Each row was made from one path, in order. Every step used is in the known rows, and no mark comes twice. Write each row's path.
(in the rows, 128 means zero)
Known rows
M P B: [113 157 137 110 135 168 113 159 188 162  85 146 137 150 154 157 112 102
 162 155 132]
K P B R: [129 144 123  95 123 132 108 171 164 165  67 155 119 152 136 128 114 107
 223 137 105]
R P: [ 96 124 136 104 116 170 107 138 128 136  98 148  94 134 107 134 172 132
 142 160 115]
M R: [ 99 155 147 132 142 171 139 130 176 135 137 141 121 146 136 118 108 140
 151 145 142]
F P: [144 106 138 133 133 132  99 154 148 148  92 133 100 111 142 149 127 134
 161 159 118]
K F P: [136 159 111  98 138 115 111 166 160 132  72 117 104  81 126 151 156 132
 169 133  99]
R B: [ 65 165 128  82 139 162 123 147  99 137 124 132 127 140 113 150 143 127
 131 146 123]
B R P F: [ 86 133 159 111 112 193 112 135 162 165 110 169  89 150 111 102 197  99
 190 159 123]
B R: [ 95 114 150 144 124 159 115 117 146 162 148 142 113 159 134 105 140 111
 185 149 130]
R P K F: [109 147 132  78 108 183 130 171 153 139  64 144 102 115  87 142 209 105
 148 126 131]
K P: [135 132 105 102 125 109 106 153 139 124  75 134 113 132 128 117 110 142
 194 134 101]
B M: [119 102 121 133 129 150 122 118 202 166 143 132 130 162 119 136 136 116
 165 147 117]
P R B: [ 69 164 150  76 139 160 146 150 118 155 122 156 130 139 128 142 139  82
 166 149 131]
M R B: [ 56 179 152 104 142 193 144 149 150 133 139 147 119 146 123 137 117 139
 139 143 138]
B M P K F: [118 119 130 124 116 181 135 153 252 165 105 138 129 149 118 146 152  89
 181 123 131]
R B P: [ 95 136 140 103 133 173 103 148 142 154 107 145 120 154 119 145 148 132
 146 153 119]
M R B P: [ 79 155 161 119 139 202 127 148 184 146 125 157 114 158 127 132 121 142
 152 150 135]
K P M: [140 126  98 100 130 122 133 164 172 131  70 149 133 132 109 143 127 106
 202 132  85]
M R P: [ 81 147 158 120 124 199 132 141 174 133 117 161  93 142 118 123 140 143
 148 154 131]
R B P K: [106 130 149  99 124 192 116 165 153 163  93 148 127 157 109 147 163 110
 146 139 142]

Which path is each row?
[157  99 150 129 123 156 115 177 162 159  75 136 109 114 130 153 145 108
 161 140 146] => F P K
[104 119 140 144 133 180 140 122 237 163 154 145 124 167 124 129 118 125
 170 144 128] => B M R
[ 97 132 144 115 114 208 149 154 252 162 114 157 107 147  95 139 170 108
 173 128 129] => B M R P K F
[ 97 140 126  75 123 138 133 171 163 150  84 164 114 144 121 135 120  97
 220 135  98] => K P R B M
[111 149 145 110 134 164 119 147 163 190 113 151 137 164 139 139 135  87
 183 152 132] => P B R
[104 104 146 135 123 174 133 132 242 174 131 159 124 165 142 137 121  83
 196 153 123] => B M P R
[144 162 111  87 138 129 116 181 209 167  63 129 119  97 125 174 157 106
 183 135  96] => K F P B M
[ 99 154 117  91 133 159 151 179 184 127  80 163 126 137 103 149 118 111
 198 129  93] => K P M R B
[ 87 167 158 102 129 205 135 160 186 155  98 169 107 147 122 143 139 125
 152 157 134] => M R P B
[152 111 137 120 133 148 104 174 208 193  81 147 118 132 140 179 127 104
 179 161 113] => F P B M
[105 115 158 106 130 160 125 172 173 174 101 162 102 122 135 167 136  90
 188 160 115] => F P R B M
[139 154 105  96 142 125 134 174 187 137  68 130 120  81 110 171 169 103
 176 131  87] => K F P M
[117 156 134 107 122 174 133 169 196 138  75 132 127 124 128 140 151  97
 164 119 146] => M P K F
[ 58 139 136 102 127 191 124 149 181 156 131 145 122 160 116 162 136 112
 155 149 115] => R B M P
[ 65 161 135  87 130 195 127 155 196 160 116 151 125 156 114 153 156 101
 161 149 118] => R B M P F
[118 125 149 128 119 185 126 158 186 146  92 141 129 147 137 136 132  98
 157 133 158] => M P K
